Known rows, with every step that occurs
pegiv-kuraz: +3.40  -0.55  -1.98  -0.23  +1.04  -3.28  +2.30  +2.49  -0.47  +3.10  +3.41  -1.42  -0.56  -1.96  +0.08  -0.12  -1.90  +1.10  -2.54  -2.67  -1.77
ziri-serad-pegiv-kuraz: +4.12  -0.71  -1.90  +0.08  +0.78  -2.45  +0.90  +2.14  -0.71  +2.01  +4.72  -1.04  -0.79  -2.05  +2.16  +0.36  -1.50  +0.92  -5.66  -2.62  -0.37
kuraz-nubim-serad: +2.81  -0.96  -0.40  -0.83  -1.03  -2.95  +1.69  +1.44  -0.77  +0.76  +3.00  +0.36  -0.82  -1.57  -2.15  +0.76  -2.53  +0.30  +2.62  -2.72  -1.86
serad-kuraz-nubim-pegiv-ziri: +4.27  -1.31  -0.60  -1.15  +5.18  -5.02  +0.42  +3.47  -0.63  +0.19  +4.04  -0.58  -1.23  +1.80  -1.90  -0.03  -0.23  -1.94  -3.62  -0.42  -1.48
ziri-serad-kizos-pegiv: +3.99  -0.85  -1.50  +1.25  +0.21  -5.77  +0.41  +2.86  -0.72  +1.66  +3.13  +0.78  -1.33  -2.57  -2.23  +2.09  -1.83  +1.48  -4.96  -2.91  +0.25
nefon-serad-pegiv: +2.58  -0.79  -0.97  -0.91  +0.51  -1.76  -1.87  -1.41  -0.19  -0.67  +4.18  +0.17  -0.85  -2.32  +0.85  +0.96  -1.96  +2.12  -2.02  -0.31  -0.57
serad-kizos-pegiv-ziri: +3.63  -1.87  -1.81  -0.60  +2.41  -6.33  +0.52  +4.43  -0.14  +1.62  +1.96  -0.96  -1.64  -2.29  -3.63  +0.80  -0.62  +0.77  -6.05  -1.37  +0.23
nefon-serad-kizos-ziri: +2.00  -1.24  -0.36  +0.48  -1.46  -5.39  +0.27  +1.09  -0.06  -0.65  +3.59  -0.61  -1.37  -0.93  -0.19  +0.97  -3.09  +3.39  -2.90  -0.50  -1.22
serad-pegiv: +2.47  -0.44  -1.15  -0.33  +1.61  -1.96  -0.56  +0.58  -0.62  -1.40  +3.23  -0.12  -0.33  -2.52  -0.84  +0.63  -0.82  +1.21  -2.74  -1.01  -0.44
nubim-pegiv-ziri: +2.77  -1.42  -1.48  -1.70  +4.01  -4.39  +1.56  +2.05  +0.16  +0.48  +3.03  -1.21  -1.46  -1.29  -2.79  -0.38  -0.20  -0.71  -1.18  -1.40  -0.60
ziri-pegiv-kuraz-nubim-serad-kizos: +4.81  -2.12  -1.36  -1.08  +0.42  -3.19  +1.71  +4.67  -0.77  +3.34  +4.25  -0.62  -0.24  -2.49  -1.57  +0.86  -3.03  +0.93  -3.39  -3.45  -0.79
pegiv-kuraz-nubim-serad: +4.17  -1.34  -0.96  -0.98  -1.32  -3.00  +2.24  +3.51  -0.61  +3.69  +3.89  -0.94  -0.78  -1.28  -0.20  +0.17  -3.03  +0.40  +0.88  -3.18  -2.50
ziri-pegiv-kuraz-nubim-serad: +4.94  -1.77  -1.41  -0.79  +1.01  -1.83  +3.13  +2.97  -0.26  +4.63  +4.39  -0.41  -0.57  -2.49  -1.71  +0.55  -2.91  +0.50  -0.08  -3.98  -1.68
pegiv-kuraz-nubim: +4.24  -0.89  -1.42  -0.36  -0.78  -4.00  +3.12  +4.36  -0.81  +3.97  +3.53  -0.86  -0.12  -0.60  -0.98  +0.07  -1.96  +0.23  -1.80  -2.90  -2.36
nefon-serad-pegiv-kuraz: +3.28  -1.10  -1.56  -1.37  +0.51  -1.56  -0.89  +0.83  -0.10  +2.17  +4.75  -1.21  -0.77  -2.22  +2.30  +0.27  -2.24  +2.05  -3.80  -0.75  -1.09
kuraz-nubim-serad-kizos-pegiv-ziri: +4.09  -2.68  -0.65  -1.60  -0.32  -6.27  +0.07  +5.54  -0.35  +1.78  +2.54  -0.32  -1.61  -2.27  -3.87  +0.96  -1.75  +0.06  -2.78  -1.75  -0.59
nubim-serad-pegiv-kuraz: +3.32  -1.21  -1.24  -1.49  +1.42  -1.39  -0.45  +1.96  -0.29  +0.74  +4.39  -1.33  -0.85  -3.43  +1.43  -0.20  -2.12  +1.26  -1.61  -1.42  -1.33
nubim-pegiv: +2.50  -0.46  -1.28  -0.79  +2.72  -3.77  +0.79  +1.31  -0.24  +0.05  +3.46  +0.22  -0.64  -1.57  -2.88  +0.53  -0.99  +0.19  +2.58  -1.32  -1.14
kizos-ziri-pegiv-kuraz: +4.17  -1.29  -1.95  +1.28  +1.62  -3.09  +4.48  +2.88  +0.20  +3.15  +3.79  -1.40  -0.76  -2.28  -0.89  +0.25  -2.23  +2.78  -2.33  -2.94  -1.47
pegiv-ziri-nubim-serad: +2.11  -1.38  -1.16  -1.57  +1.41  -0.93  +1.72  +1.27  -0.28  +0.86  +3.51  -0.50  -1.69  -2.73  -2.67  -0.55  -2.73  +0.98  -4.09  -3.46  -1.08
nubim-serad-kizos-pegiv-ziri: +3.19  -2.25  -1.25  -1.48  +1.26  -5.69  -0.19  +3.50  +0.01  +0.84  +2.34  -0.78  -2.12  -3.65  -2.86  +0.82  -1.69  +0.76  -4.23  -1.49  +0.06
ziri-pegiv: +3.40  -0.64  -1.95  +0.53  +3.46  -1.52  +2.37  -0.11  -0.26  +1.63  +3.25  +0.50  -0.66  -2.66  -3.24  +1.10  -1.49  +1.18  -1.42  -3.02  -0.23

Rows
+3.12  -1.36  -1.13  +1.40  +1.51  -4.27  +2.52  +2.13  -0.34  -0.23  +3.07  -0.47  -0.71  -2.31  -2.56  +1.16  -2.06  +2.73  -4.51  -1.80  -0.22 -> serad-kizos-ziri-pegiv
+2.75  -1.49  -1.00  -0.08  -0.01  -4.90  +1.25  +6.72  -0.57  +1.90  +4.67  -0.88  -0.15  -1.32  -1.76  +0.05  -2.33  +2.40  -5.65  -2.07  -1.99 -> serad-kizos-ziri-nubim-pegiv-kuraz
+2.84  -1.36  -0.16  -1.01  -0.64  -1.82  -0.79  +1.77  -0.82  -0.91  +3.47  +0.43  -0.60  -2.02  -1.00  +0.72  -1.86  +0.64  +0.39  -1.15  -1.19 -> kuraz-nubim-serad-pegiv
+2.58  -1.51  -0.58  -0.11  -1.12  -0.89  +0.60  +3.71  -0.27  +0.66  +4.90  -1.03  -0.96  -3.16  +1.02  -0.38  -2.98  +3.31  -4.97  -2.05  -2.21 -> kizos-ziri-nubim-serad-pegiv-kuraz
+3.58  -1.87  -1.01  -1.65  +2.91  -5.38  +2.21  +3.42  -0.30  +1.53  +3.21  -0.73  -0.92  +0.13  -3.62  -0.18  -0.29  -1.29  +0.18  -1.55  -1.17 -> kuraz-nubim-pegiv-ziri
+4.36  -0.96  -2.54  +0.19  +3.33  -1.94  +2.89  +1.88  -0.12  +4.57  +3.87  -0.87  -0.52  -2.86  -1.21  +0.42  -1.80  +1.24  -3.03  -3.39  -1.00 -> ziri-pegiv-kuraz
+3.45  -0.67  -1.77  -0.35  +0.60  -2.03  +0.20  +2.89  -0.50  +1.18  +3.94  -1.20  -0.20  -2.31  +1.33  -0.15  -1.18  +1.39  -4.83  -1.25  -1.14 -> serad-pegiv-kuraz
+2.90  -1.82  -0.66  +0.41  +1.00  -3.47  +1.93  +1.37  -0.07  -1.01  +3.59  -0.18  -1.26  -3.30  -1.93  +1.20  -3.10  +2.87  -1.04  -2.16  -0.32 -> nubim-serad-kizos-ziri-pegiv
+3.03  -0.43  -1.71  -0.80  +1.77  -2.64  +1.08  +4.52  -0.39  +3.44  +4.79  -0.05  -0.29  -2.08  -2.30  -0.22  -1.84  +0.52  -2.86  -3.31  -2.26 -> ziri-nubim-pegiv-kuraz
+4.81  -0.49  -0.43  +0.55  +3.71  -4.70  +0.58  +2.24  -1.11  +0.42  +5.15  +0.68  -1.05  +1.20  -0.55  +1.55  -1.28  -1.34  -2.04  -1.81  -1.37 -> ziri-serad-kuraz-nubim-pegiv
+2.44  -0.69  -1.05  -0.75  -0.42  -3.95  -0.86  +0.00  -0.45  +0.55  +3.54  -0.28  -1.03  -1.51  -0.81  +1.21  -2.92  +1.93  -3.36  -0.82  -0.46 -> nefon-serad-kizos
+3.42  -0.81  -1.86  -1.10  +2.62  -4.51  +1.44  +3.27  -0.06  +3.20  +3.98  -0.95  -0.63  -1.76  -0.68  -0.13  -1.35  -0.02  +0.20  -2.07  -1.79 -> nubim-pegiv-kuraz
+2.18  -0.97  -0.66  -0.97  +1.08  -1.08  -1.45  -0.35  -0.40  -2.01  +3.60  +0.27  -1.05  -3.39  +0.27  +0.54  -1.76  +1.16  +0.18  -1.10  -0.51 -> nubim-serad-pegiv
+2.27  -1.10  -0.55  +1.03  -1.11  -5.25  +1.96  +2.88  -0.64  -1.26  +2.65  -1.03  -0.80  -1.12  -1.25  +0.55  -2.21  +2.54  -3.22  -1.08  -1.09 -> serad-kizos-ziri
+4.10  -1.68  -1.69  +1.13  +0.99  -4.30  +3.46  +4.35  -0.24  +2.39  +3.61  -2.01  -0.33  -2.09  -0.86  +0.57  -2.37  +3.02  -5.64  -2.30  -0.74 -> serad-kizos-ziri-pegiv-kuraz
+1.78  -0.92  -0.26  +0.37  -2.06  -3.72  +0.22  +1.83  -0.51  +0.42  +4.11  -0.32  -1.25  -1.20  -1.44  +1.03  -3.83  +3.89  -6.26  -1.62  -1.50 -> nefon-serad-kizos-ziri-nubim
+3.44  -1.22  -1.48  -0.62  -0.33  -3.29  -0.72  +5.92  -0.41  +4.08  +4.24  +0.07  -1.10  -4.55  -2.24  +0.97  -3.08  +2.16  -5.42  -3.12  -1.40 -> ziri-nubim-serad-kizos-pegiv-kuraz
+3.09  -1.86  -1.56  -0.79  +0.45  -4.69  -1.59  +3.46  +0.16  +3.67  +3.59  +0.17  -1.89  -2.64  -3.50  +1.16  -2.38  +2.22  -9.06  -1.96  -0.36 -> nefon-serad-kizos-pegiv-ziri-nubim
+4.47  -1.06  -1.23  -0.48  +6.32  -4.47  +1.11  +0.34  -0.37  -0.14  +4.77  -0.72  -2.07  +0.13  +0.29  +0.36  -0.52  -1.60  -5.58  -1.10  -0.38 -> nubim-pegiv-ziri-serad-kuraz
+2.34  -0.87  -0.70  -1.17  +0.13  -3.39  +0.11  +1.34  -0.76  -1.38  +3.16  -0.19  -1.10  -2.87  -1.40  +0.66  -2.77  +0.92  -1.59  -1.82  -0.68 -> nubim-serad-kizos
+3.94  -1.50  -1.04  -1.11  -1.33  -2.67  -0.76  +2.21  -0.46  +3.29  +4.78  -0.91  -0.24  -0.82  +1.61  +0.44  -2.16  +1.53  -3.24  -0.90  -1.70 -> nefon-serad-pegiv-kuraz-nubim
+2.46  -0.85  -1.58  -0.23  +2.09  -1.89  +2.30  +1.79  -0.49  +1.81  +3.39  -0.56  -1.14  -1.78  -3.43  -0.35  -1.60  +0.83  -6.77  -3.35  -1.10 -> pegiv-ziri-nubim
+5.10  -1.08  -0.81  +0.41  +2.98  -3.95  +2.66  +1.83  -1.07  +0.72  +4.29  -0.67  -1.76  +1.61  -0.05  +0.51  -1.35  -0.99  -8.64  -2.13  -0.92 -> pegiv-ziri-serad-kuraz-nubim
+5.16  -1.33  -2.05  +0.34  +1.59  -2.20  +3.62  +3.78  -0.62  +5.57  +3.86  -0.66  +0.15  -1.57  -1.97  +0.53  -1.99  +0.55  -2.61  -3.88  -1.53 -> ziri-pegiv-kuraz-nubim
+3.80  -2.27  -0.13  -0.20  -3.01  -5.71  +2.60  +6.14  -0.73  +1.48  +3.77  -1.80  -0.80  -0.85  +0.40  +0.08  -3.36  +1.92  -1.79  -1.86  -2.44 -> pegiv-kuraz-nubim-serad-kizos-ziri
+4.02  -1.27  -1.12  +1.40  -0.48  -3.39  +2.42  +2.66  -0.38  +1.14  +4.76  -1.66  -1.19  -1.43  +2.86  +0.18  -2.05  +2.54  -5.22  -1.95  -1.18 -> kizos-ziri-serad-pegiv-kuraz
+3.62  -1.06  -1.63  +0.03  +1.98  -3.62  +3.51  +0.81  -0.36  +1.14  +3.47  -1.15  -1.79  -1.10  -0.82  +0.02  -1.49  -0.11  -4.65  -3.51  +0.06 -> pegiv-ziri-serad
+1.68  -1.27  -0.24  -0.37  +0.32  -4.83  -0.98  +2.36  -0.11  +0.27  +4.77  +0.52  -1.05  -1.09  -2.39  +1.13  -3.05  +3.24  -3.01  -0.60  -1.67 -> nefon-serad-kizos-ziri-nubim-pegiv
+4.25  -1.14  -1.25  -0.57  -0.53  -2.74  +0.80  +4.25  -0.90  +2.36  +3.86  -1.42  +0.30  -1.26  +0.23  +0.11  -1.08  +0.62  -3.70  -1.56  -1.60 -> serad-pegiv-kuraz-nubim
+5.13  -1.58  -1.52  +0.07  -1.15  -6.73  +0.60  +7.65  -0.90  +5.01  +2.95  -0.71  -0.23  -1.71  -2.57  +1.19  -1.60  +1.10  -4.44  -2.18  -1.45 -> serad-kizos-pegiv-kuraz-nubim
+3.17  -0.90  -0.83  -0.70  +1.37  -4.74  +1.12  +3.29  -0.60  +1.29  +3.39  +0.64  -0.41  -0.24  -3.54  +0.71  -0.84  -0.51  +2.82  -1.82  -1.86 -> kuraz-nubim-pegiv
+2.82  +0.09  -0.51  -0.02  +2.96  -0.40  -0.78  -0.11  -0.96  -1.18  +4.84  +1.00  -1.57  -1.53  -0.87  +0.85  -2.95  +0.77  -5.61  -2.10  -1.94 -> ziri-nubim-serad-kuraz
